Each row comes from the steps of one walk. Every step used is in the known rows, and no mark comes twice. Write the walk behind each row, first mark first.
In the rows, zero is written as 128.
Known rows:
selu mezuf kimag vesi tebat: [125 151 146 104 172 136 115 132  98 139 142 128 154 118 148 153 152 116
 140 180 193 126 152 163 166 147  74 117 163 131 143 138 169 177 165  83
 124 118 120 155 100]
rotog bagub selu: [174 152 133 101 120 157 162 132 103 100 148 143 140 127 122 141 111  93
 118 138 148 165 114 121  92 135 166 140  88 122 116 132 125 139 121 110
 109  98  99 140 133]
kimag vesi tebat muge: [144 142 171 108 129 129 135  97 156 135  97 115 112  25 119 156 118 155
 146 179 138  90 126 108 112 128  80 119 123 198 152 152 119 151 133  91
 182 166 117  82  64]
vesi tebat muge rebi kovubaz: [116 131 171  66 172 158 132  81 125 161 121 142  84  25  65 134 122 125
 140 169 108  96  98  98  59 145 132  73  95 149 124 136  80 148 131 111
 158 163 132  64 132]
kimag mezuf rotog kovubaz tebat: [108 116 169 170 142 117 140 151 174 124  85 140 164 160 224  53 168 118
  93 149 117  70 146 135 178 129 137 157 162 133 131 115 182  66 170 153
 157  96 109 168 183]
kimag vesi tebat muge rebi kovubaz: [136 139 166  93 162 150 132  86 158 165 121 140 109  15  86 175 147 151
 165 181 129  98 116  91  71 148  84  99 117 164 134 129 106 159 129 101
 192 170 132  71  61]
tebat muge: [126 106 152 148 102 145 128  95 155  93 121  75  98  87 108 137  76 138
 104 110 126 138 125 123 101  87 124 140 113 178 129 164  57 129 129 108
 157 142 131 110 119]
rotog kovubaz: [115  99  87 160 127 113 107 127 122 109 146 151 137 119 129 106 156 155
 136  91 109 118 137 135 155 108 125 153 169 128 139 129  97  85  93 177
 149 129 112 116 179]
rotog mezuf: [120 160 135 116 108 113 167 107 140 131 124 120 138 137 154 116 132 123
 104 110 112 141 146 104 124  98 133 132 139 152 167 107  85  93 106 117
 111 157 118 138 170]
muge rebi kovubaz tebat: [116 122 108  89 158 177 129 113 154 166 185 161 126  96  39 194 166 133
 150 132 100 162 105 142  69 146 128 119 120  72 131  85 123 137  98 162
 133 125 117 123 134]
kimag mezuf rotog bagub selu: [142 159 194 142 142 147 165 140 150 101  91 146 172 188 215  52 129  87
  98 163 155  96 136 118 132 142 158 142  95 140  98 134 172 115 180  97
 138  96 110 174 157]
selu mezuf kimag: [113 137 125 134 155 138 108 133  86 113 158 119 155 166 139 142 135 106
 120 139 186 156 154 183 169 126 104 129 160 114 138 140 135 160 155 102
 104 108 117 173 134]
selu mezuf kimag muge rebi kovubaz: [104 142 130 121 157 131  98 145  68 138 180 128 133 167 114 161 159 102
 147 116 158 143 174 157 143 158 109 107 117  66 126 137 117 159 141 135
  95 104 153 155 119]
kovubaz rebi: [ 99 108 113 132 132 129  77 113 147  93 105 124 109 114 130 112  89 160
 137 114 112 116 102 134 129  82 112 152 124 150 136 150 116 163 121  93
 138 148 128 136 151]
muge rebi kovubaz tebat vesi: [113 123  95  98 154 172 124 119 158 156 198 161 137  96  47 204 144 122
 147 134 112 178  87 120  66 149 137 110 108  66 131  75 146 149  77 148
 137 123 128 126 104]
tebat muge rebi: [109  98 124 112 136 157 134 104 162 105 157 104 101  88  44 155  81 152
 117 106 117 156 117 107  91  88 112 118 114 151 126 157  56 122 118 114
 144 148 149 102 123]
kovubaz tebat: [138 124 120 118 109 136 144 139 155 139 139 104 130  93 117 190 128 132
 101 139 102 146 120 165 140 120 133 162 147 115 174 101 156 130 117 148
 120 106  82 143 131]
kovubaz rebi muge tebat vesi: [ 92  85  98 130 112 119  36 130 130 100  53 101 122 146 129 117  45 176
 159  88 148 131 102 108 130 100 117 115  81 194 105 158 181 168 112 101
 151 171 143 146 104]
muge rebi kovubaz: [107 134 100 101 168 171 123  87 138 153 188 171 133 115  37 162 153 133
 170 106 123 157 110 128  62 145 120 106 101  93 107 107  90 142  87 147
 139 137 126 115 141]
bagub rotog kovubaz rebi muge: [ 98  74  86 167 144 108 116 147 129 144  97 146  82 127 128  79 130 155
 159 107  69 108 132 117 146 113 138 118 147 125 100 123 122  84 112 169
 126 162 143 106 164]
bagub selu mezuf kimag muge tebat: [176 155 136 122  98  92  74 119  50  85 142 123 116 192 140 164 132 117
 129 122 186 119 163 173 141 144 119 132 142  89 126 123 155 155 172 105
  70  68 147 133  96]
selu mezuf rotog kovubaz: [139  99 121 154 164 123  94 145 133  96 121 141 179 174 171  74 160 152
 146 146 169 120 134 151 215  70 124 124 220  99 110 131 127 105 169 135
 142  94 135 132 155]
kimag muge rebi kovubaz tebat vesi: [118 132 108 113 104 112 121 142 123 144 177 127 114 110  86 214 130 126
 141  87  93 135 139 107 108 167 138 121  67  56 150 116 129 136  66 174
 126 119 168 112  88]
selu bagub rotog: [150 160 102 135 107 156 176 129  99 185 104 151 119 171 108 112 128 118
 146 137  68 150 110 175 103 145 146 153 110 109  99 149 104 122 109  95
 113 137 105  99 131]
rebi kovubaz tebat: [134 133 141 128 121 156 126  98 133 174 158 128 119  83 119 173 178 103
 129 139 103 134 112 157  81 148 157 148 119  94 134  84 121 144 111 161
 142 109  86 132 126]
bagub selu mezuf kimag: [168 154 126 114 120 136  78 118  79  87 155 138 128 176 128 174 138 109
 111 148 186 137 147 188 137 136 136 128 174  85 130  98 150 147 177  89
  82  67 124 139 122]
bagub rotog kovubaz tebat vesi: [129  99  79 167 123 106 167 156 139 157 155 142 104 106 129 125 151 113
 119 133  69 139 107 122 142 129 152 139 164  78 131  74 141  93  83 170
 115 115 129 107 113]
rebi muge tebat vesi: [104 107  97 138  94 115  84 131 110 121  79  94 159 172 107 141  58 164
 150  68 187 157 124 114 142 132 120  99  65 208 105 150 180 150  92 132
 150 159 120 143  91]
mezuf rotog kovubaz rebi muge tebat: [122  57 117 159 123  97  55 152 168 105  54 125 133 161 163  46 139 192
 153 100 134  87 117 103 183 101 135 108 177 163  82 146 167  96 168 192
 157 151 147 124 169]
selu bagub: [148 162 103 122  99 162 132 126 104 152  97 138 144 169 110 132 120 137
 136 124 105 151 111 189 115 132 140 170 115 134 124 169 112 130 101  95
 136 130  94 114 146]
rotog bagub selu mezuf: [169 149 140 100 148 172 150 141  85  93 154 149 161 144 139 137 109  92
 134 158 165 176 120 135 116 110 159 139 113 100 112 134 128 153 130  81
 101  85 106 149 117]
bagub selu mezuf rotog: [193 144 128 122 123 131  85 113 122  68 118 143 149 186 146 136 136 138
 132 162 190 118 126 172 162  92 151 121 196  83 108 103 148 131 183  87
 110  59 130 115 127]
vesi tebat: [124 161 151  78 146 120 142  99 108 146 101 150 122  77 116 127 120 124
 141 167 125  82 116 129 136 148 123 109 111 165 150 138 122 155 121 104
 138 149  91  91 154]
tebat vesi: [117 143  82 144 104 125 117 118 146  98 149 113 156 133 120 157  74 113
 117 108 166 165  93 110 134 118 132 134 100 135 136 122 149 159  61  91
 152 120 127 133  87]

Write each row's walk:
[126 136 178  86 138 130 138  89 123 127  91 110  88  37 114 122  95 125
 115 170 115  82 115 114 106 127 126 103 110 188 145 160  85 147 136  92
 155 157 115  74 134] -> vesi tebat muge
[124 131 121 111 115 114 128 140 119 147 170 138 105 113  82 203 149 141
 148  94  71 123 155 127 108 163 138 128  80  63 150 122 107 123  86 187
 119 124 151 114 114] -> kimag muge rebi kovubaz tebat
[114 146 123 145  68  60 105 149  81 121 151  86 113 167 141 156 113  99
 104  64 165 119 160 115 141 201 104 126  62 145 146 154 159 167 107 157
  92 130 168 155  77] -> mezuf kimag muge tebat vesi
[152  83 117 153 117 109 119 160 189 118 114 123 139 130 158 100 185 161
 108 131 110 108 123 133 196 113 152 136 213 106 133 105 160  75 165 207
 137 104 124 130 171] -> mezuf rotog kovubaz tebat
[ 79  99 173 181 151 118  92 158 168 101  42 133 155 185 229  18 135 151
 122 126 126  62 152 130 184 121 138 142 135 161 100 142 181  71 179 146
 170 135 126 164 202] -> kimag mezuf rotog kovubaz rebi muge
[131 141 111 151  63  47 103 126  90 106 120 100 133 157 146 141  79 137
 141  59 149 111 138  95 146 145 105 140  53 149 149 167 132 160  67 132
 124 127 170 118  56] -> kimag muge tebat vesi
[111 108 141 118 145 178 121  86 155 130 162 118  93  75  47 151 111 134
 133 110 108 151 110 105  40 110 124 109 102 136  98 135  42 131 115 130
 157 150 147  96 116] -> tebat muge rebi kovubaz
[106 149 182 165 141 131 148 119 167 112  77 135 173 192 207  52 127 114
 102 142 155  73 143 136 166 126 121 151 113 160 117 136 157 110 173 108
 154 114 111 170 166] -> kimag mezuf rotog
[120 166 143 100 132 119 130 127 129 157 136 118 120  88 125 172 160 114
 117 157 167 110 146 141 130 204  82 114 125 169 154 131 177 164 146 130
 128 160 115 140  99] -> mezuf kimag vesi tebat
[113 168 144 125  64  60 146 149 102 137 141  85 116 165 177 130 127  97
  77  75 141 132 169  75 118 170 133 111  96 149 166 111 136 119 113 143
  71 156 175 162 112] -> rotog mezuf kimag muge tebat vesi
[114 139 123 143 121  87  90 153  62 109 156 100 147 184 164 140 109 104
 128 106 194 144 158 139 175 143  92 123 111 107 138 152 157 177 131 101
  94  98 163 167  72] -> selu mezuf kimag muge tebat vesi
[ 97  75  90 158 141 113  66 131 139  91 121 151 110 110 143  81 141 167
 143  91  84 105 115 127 150  89 121 158 173 132 131 133 108  98 103 155
 151 141 131 113 187] -> rotog kovubaz rebi
[170 152 145 102 144 166 145 151  73 100 165 133 146 151 141 140 128  75
 112 157 175 178 139 138 109 144 158 128 109  93 114 135 141 151 145  95
  83  85 116 166 126] -> rotog bagub selu mezuf kimag
[121 132  95 144  96  95 108 101 114 114 133 117 161 153 121 118  79 133
 145  90 189 151  86  96 116 113  97 130  86 179 124 128 157 184  73 100
 139 129 137 135  59] -> muge tebat vesi
[131  88 128 100 121 168 148 136 175 127 158  95  94  57  64 197 104 151
  91 144  84 165 113 134 101  95 129 139 136 111 166 122 111 123 131 139
 126 122 121 127 121] -> kovubaz tebat muge rebi
[ 89  84 113 129 119 125  43 123 121 100  49 107 119 145 126 106  61 189
 167  87 137 122 121 121 134  95 107 123  89 202 107 165 158 155 133 121
 141 181 124 143 136] -> kovubaz rebi muge tebat
[179 149 119 117 124 142  84  98  89  75 138 151 142 169 124 166 120 136
 139 152 175 132 129 182 140  91 134 138 176  89 122 111 126 138 152  73
 111  70 112 119 118] -> bagub selu mezuf
[151 127 149 129 137 143 173 156 171 117 116 124 169 148 152  78 131 116
 123 138 152 141 105  99 154 124 159 116 113 140  92 154 139 132 153 146
 139 123 120 152 144] -> mezuf rotog bagub
[140  95 106 164 125 105 110 140 174 104 114 135 145 151 157  72 168 157
 122 109 133 100 125 124 191 108 140 129 202 130 106 126 130  79 153 195
 158 117 132 116 177] -> mezuf rotog kovubaz
[124 165 134 143 115 104 204 126 136 182 147 124 102 135 143 123 164  95
 103 134 102 133 154  93 113 154 120 116 141 132 135  84 123 104 133 139
  87 162 138 140 106] -> bagub rotog mezuf kimag vesi
[104 149 196 152 158 144 184 149 160 121  93 135 180 177 220  31 119  88
 104 157 153 101 134 109 146 135 142 142  84 161 102 155 162 121 163 103
 150 112 109 188 164] -> kimag mezuf rotog bagub
[147 173 115 123 102 143 201 127 105 198  94 146 118 176 130  98 139 113
 125 140  55 147 121 142  89 134 164 147 127 110 118 131  98  96 115  96
 101 153 117 103 148] -> selu bagub rotog mezuf
[134 137 157  84 154 140 144  99 163 143 115 138 117  23  78 174 120 168
 153 178 134 104 122  97 101 128  69 106 128 185 146 149 122 153 134  94
 176 174 130  80  72] -> kimag vesi tebat muge rebi
[148 124 146 125 173 155 146 160 126 100 124 129 190 170 167  76 127 120
 146 166 180 155 126 130 184  83 132 116 156 111  98 152 136 149 173  98
 130  90 125 163 136] -> selu mezuf rotog bagub
[104  84  87 176 146  99 128 135 129 140 124 156  83 120 131  70 145 137
 153 116  60 101 114 113 133 103 132 140 159 108 107 113 101  96 107 158
 115 143 145  99 150] -> bagub rotog kovubaz rebi
[121  66 109 138 126 140 113 157 162 125 158 123 103  62  94 153 149 167
 104 116  65 141 126 127 134 103 136 148 190 107 161 117 102  63 111 198
 136 122 129 111 161] -> rotog kovubaz tebat muge rebi
[120 106  88 174 134 100 164 129 121 151 147 156 106 130 119  85 158 128
 145 114  77 117 129 120 142 123 131 137 156 101 113 107  92  80  96 169
 122 136 127 102 144] -> bagub rotog kovubaz
[169 156 148 110 124 137 144 170  59  99 162 125 139 157 155 151 122  76
 119 138 160 163 153 135 125 157 160 132  91  84 121 147 135 144 144 113
  81  81 134 164 117] -> rotog bagub selu mezuf kimag muge
[120  71  97 144 146 129 171 148 150 165 160 141  74  80  75 129 152 139
 121 133  35 141 118 117 119 114 139 130 170  81 122  95  96  72 114 185
 106 130 141  89 137] -> bagub rotog kovubaz tebat muge rebi
[117 159 130 136 120 104 206 128 127 180 145 122  91 149 139 104 147  81
  91 128  94 134 147  95 106 148 146 109 130 121 134  85 106  99 134 138
  68 158 140 139 147] -> bagub rotog mezuf kimag
[155 179 124 130  97 141 196 139 114 213 110 132 118 166 136 119 165 107
 115 152  74 151 134 147  88 173 138 142 132 117 123 124 124 105 130 105
  97 158 127 122 112] -> selu bagub rotog mezuf kimag vesi
[122 167 183 100 112 112 166 115 144 162 119  93  96  74 159 136 153 107
  75 148 125 117 160  81  94 153 117 103 139 181 172 110 116 107 160 114
 114 183 143 133 120] -> rotog mezuf kimag vesi tebat muge
